What can hang from each mark:
tetet: tidak
zoza: zodeb
nako: tidak zove
fodiboz: tidak zodeb
zaradu: tidak
tidak: dono zaradu zoza
zodeb: dono fodiboz tetet zaradu zoza
lelab: zodeb

Each row was made from one small tree. Brackets hold a mark, then the marks that hang from it, in alphabetical order. Every link used is in the known rows. Write each row's tree.
(in the rows, 128 means zero)
Known rows:
[zaradu tidak]: [150 152 101 120 117 116 176 145 120 142 140 111 140 112 112 114 111 119
 140 142 136 138 137 117 123]
[tidak dono zaradu [zoza zodeb]]: [ 79 141 147  92 129 160 145 132 142 128 122  83 139 148  59 134  73 137
 138 131 111 126 131 113 108]
[zodeb [tetet tidak] zaradu zoza]: [133 121  49 117  80 150 142  81 174 119  75 156 148  90  93 143 109 116
 137  96 166 194 144 127  98]
[zaradu [tidak zoza]]: [139 150  97 107 114 124 157 144 125 172 139 107 172 112 105 128  91 120
 133 140 149 168 137 101 108]
[zodeb fodiboz]: [115 139 128 125 117  93 116 145 153 118 144 150 128 103 122 156 119 142
 143 117 130 132 122 113 105]
[lelab [zodeb zaradu zoza]]: [168 145  94 152  52 177 136  74 166 123 112 148 132 116  67 155 124 122
 113  88 105 181 128 149 130]
[nako [tidak dono zaradu zoza] zove]: [ 42 143 160  76 155 141 122 160 135 179 155  84 173 145  71 138  92 116
  83  92 152 138 125 151 105]
[tidak dono zaradu]: [100 144 151  99 138 144 161 156 129 130 130 108 126 157  97 132 105 123
 164 112 116 120 141 143 136]
[lelab [zodeb tetet [zaradu tidak] zoza]]: [194 149  69 145  50 183 179  91 169 109 100 155 146  95  43 117 104 110
 141  99 128 211 131 139  98]
[tidak zaradu zoza]: [119 141 108  85 111 135 133 126 135 158 136 100 179 130 102 144  89 139
 145 108 118 160 125 117 105]
[lelab [zodeb fodiboz zaradu]]: [162 161  96 152  61 147 126 124 194 132 152 162 119 102  78 154 137 125
 155  89 100 164 101 119 118]
[zaradu [tidak dono [zoza [zodeb fodiboz]]]]: [ 92 158 133 108 125 122 159 158 147 134 135 106 136 111  64 140  75 130
 134 149 141 142 133  85  94]
[zodeb fodiboz tetet zoza]: [118 112 116 118 103 110 118 105 152  70  88 185 152  88  94 154  93 145
 134 102 158 182 138 131  70]
[lelab [zodeb [fodiboz tidak] tetet zoza]]: [171 124 125 113  62 128 142  97 151  99 101 212 122 102  44 138 134 147
 164  90 120 211 115 133  72]
[nako tidak zove]: [ 81 129 145 115 152 121 112 139 131 147 155 109 141 122 103 122 134 121
  59 111 147 119 116 153 111]
[lelab zodeb]: [159 130 137 136  83 159 146 114 145 126 129 148 121 135  97 116 146 120
 144 117 107 160 114 133 128]
[nako [tidak dono]]: [ 62 115 172  99 131 132 151 166 134 131 129 137 113 138 107 111 114  95
  98 110 144 129 120 141 135]
[fodiboz [zodeb dono zaradu zoza]]: [147 150  94 180 120 187  73 103 157 153 126 161 102 155  43 143  98  97
  89 111 112 192 121 102 124]
[zodeb dono [tetet tidak] zaradu zoza]: [140 132  52 147  99 176 129  78 196 136  91 186 122 125  80 128  94 104
 122 118 174 209 129 100 108]
[zaradu [tidak dono [zoza [zodeb tetet]]]]: [107 140 127 115 134 158 170 150 137 122 106 105 138 119  59  99  73 113
 134 160 153 157 137  91  89]
[fodiboz tidak [zodeb dono zoza]]: [157 136 130 142 132 148  92 106 109 170 123 184  81 178  32 129 124 122
 106 123 106 198 117 104 111]
[lelab [zodeb [zaradu tidak]]]: [187 170  75 148  66 165 175 127 166 153 149 127 126 110  71 118 130 107
 150 111 104 170 115 123 129]
[lelab [zodeb [fodiboz tidak] zoza]]: [165 139 130 110  59 116 139  90 146 123 125 195 120 117  54 161 137 156
 150  88 104 186 117 138  99]
[tetet [tidak dono [zoza zodeb]]]: [ 69 119 128  85 119 146 142 121 151 149 107 106 127 131  89 132 106 118
 138 143 153 145 136  90 119]
[nako zove]: [115 145 134 145 165 134  96 124 121 146 150 105 140 138 112 138 139 136
  98 128 143 115 132 145 119]
[zodeb tetet zoza]: [135 103 117 124 112 143 133  91 132  80  75 161 147 109  98 128  99 133
 118 114 157 175 145 145  90]
[tetet [tidak zaradu]]: [120 130  84  69 100 111 174 118 146 155 126 111 144 124 122 127 123 129
 178 108 131 142 134 115 123]

Which tree is each row?
[131 111  82  75 102 129 173 124 154 123 102 137 148 112 112  98 120 118
 189 108 151 166 126 116  91] : [zodeb [tetet [tidak zaradu]]]
[ 77 119 133  80 124 141 138 140 145 185 113 129 147 139 118 147 114 105
 151 123 171 167 143  96 129] : [tetet [tidak dono zoza]]
[110 187  87 123 111 126 138 173 177 182 157 124 148  97  76 175  76 114
 149 110 148 163 132  95 106] : [zodeb fodiboz [zaradu [tidak dono zoza]]]
[116 112 118 126 119 157 115 107 147 103  95 120 145 111  84 110  94 135
 117 149 138 159 114  98  76] : [tidak [zoza [zodeb tetet]]]
[166 153  91 139 123 146  92 138 123 195 139 140  87 137  42 130 151 117
 141  96  86 162 108 110 114] : [fodiboz tidak [zodeb zaradu]]
[137 151  74 173 106 155  96 100 205 105 118 210 121 111  69 154  78 125
 117 111 155 201 118 105  85] : [zodeb dono fodiboz tetet zaradu zoza]
[139 114 120 156 128 169 119  90 152  96  91 191 125 147  91 113  88 120
 105 141 161 193 126 115 104] : [zodeb dono tetet zoza]
[146 157  85 176 115 173 105  81 174 142 127 161 114 143  81 155  91 120
  83 122 134 172 129 120 137] : [zodeb dono zaradu zoza]
[106 146 145  79 131 137 150 131 118 160 130 104 116 153  38 132 102 153
 155 129 102 132 117 113 103] : [fodiboz [tidak dono zaradu [zoza zodeb]]]
[163 167  52 166 122 184 131 140 184 176 137 155 139 124  71 103  72  91
 130 146 162 206 109  73  99] : [zodeb dono tetet [zaradu [tidak zoza]]]
[ 88 126 114  70 110 113 167 156 174 115 111 162 135 113  92 127 105 120
 210  98 157 161 131 103  82] : [zodeb fodiboz [tetet [tidak dono zaradu]]]
[ 87 144 145  84 134 152 140 152 136 165 128 103 164 152  92 148  78 124
 155 109 131 154 141 127 120] : [tidak dono zaradu zoza]
[ 80 132 116  53 114 137 162 139 149 183 121 107 159 140 102 146  96 118
 178 109 152 164 146 106 121] : [tetet [tidak dono zaradu zoza]]
[171 160  52 170 109 176 152 107 174 129 114 168 130 116  59 116  70 104
 109 133 163 205 131 109 103] : [zodeb dono tetet [zaradu tidak] zoza]
[135 169 100 149 126 167 130 173 138 173 140 109 106 137  49 124 108  79
 139 113 111 158 132 104 127] : [fodiboz [zodeb [zaradu [tidak dono]]]]
[107 153 133 103 137 143 165 169 119 174 133 109 157 133  94 133  84 104
 135 140 159 160 148 103 121] : [zaradu [tidak dono zoza]]
[164 166  95 173  61 168 115  90 206 129 142 199 107 128  53 165 105 126
 117  96 111 202 108 114 119] : [lelab [zodeb dono fodiboz zaradu zoza]]
[146 128  75 146  99 163 121  87 161  98  86 152 145  95  86 145  98 126
 114 101 149 178 138 145  94] : [zodeb tetet zaradu zoza]
[ 71 129 140 100 146 129  93 136 136 174 153 102 172 118  99 133 116 124
  53 106 160 149 112 138  98] : [nako [tidak zoza] zove]
[114 152 144  72 139 133 145 150 111 193 135 126 137 160  66 143 109 144
 166 108 121 152 129 125 111] : [fodiboz [tidak dono zaradu zoza]]
[138 136  83 160 112 164 122 104 170  81 105 118 104 100  71 103 111 130
 123 138 115 125 110 114  92] : [zoza [zodeb tetet zaradu]]
[170 125 129 168  97 194 136 119 175 113 119 195 100 156  79  76 127 103
 148 137 130 198  94 105 115] : [lelab [zodeb dono tetet]]
[134 125 133 159 130 170  87 105 134 134 117 165 106 171  55 130 100 102
  92 126 118 193 124 100 116] : [fodiboz [zodeb dono zoza]]
[129 155  83 184 123 161 102 124 212  86 131 171  82 112  55 113  92 130
 125 146 124 146  89  75  82] : [zoza [zodeb dono fodiboz tetet zaradu]]
[131 166  81 168 106 140  94 100 198 134 144 184 115 120  79 183  83 133
  99 106 135 175 120 107 117] : [zodeb dono fodiboz zaradu zoza]
[120 138  60 127  87 125 131 111 205  92 110 144 105  72  70 124 116 137
 156 121 135 142 105  86  76] : [zoza [zodeb fodiboz [tetet tidak] zaradu]]
[134 138 125  99 104  80 121 102 126 126 122 176 126 105  79 179 120 169
 131  99 128 161 133 133  93] : [zodeb [fodiboz tidak] zoza]
[166 107 124 129  67 173 150  83 150  79  82 175 141 116  71 116 118 122
 137 102 129 203 129 144  97] : [lelab [zodeb tetet zoza]]
[116 103  95  87 107 140 135 120 153 149  93 150 162 108 123 115 114 114
 160 121 178 194 128  92  86] : [zodeb [tetet [tidak zoza]]]
[163 178  61 170 110 161 151  98 166 156 141 144 125 128  68 143  74 109
  94 136 141 176 136 107 131] : [zodeb dono [zaradu tidak] zoza]
[ 85 142 131  91 139 119 133 141 134 145 161  88 156 125  85 117 120 133
  83  90 128 118 113 159 104] : [nako [tidak zaradu] zove]
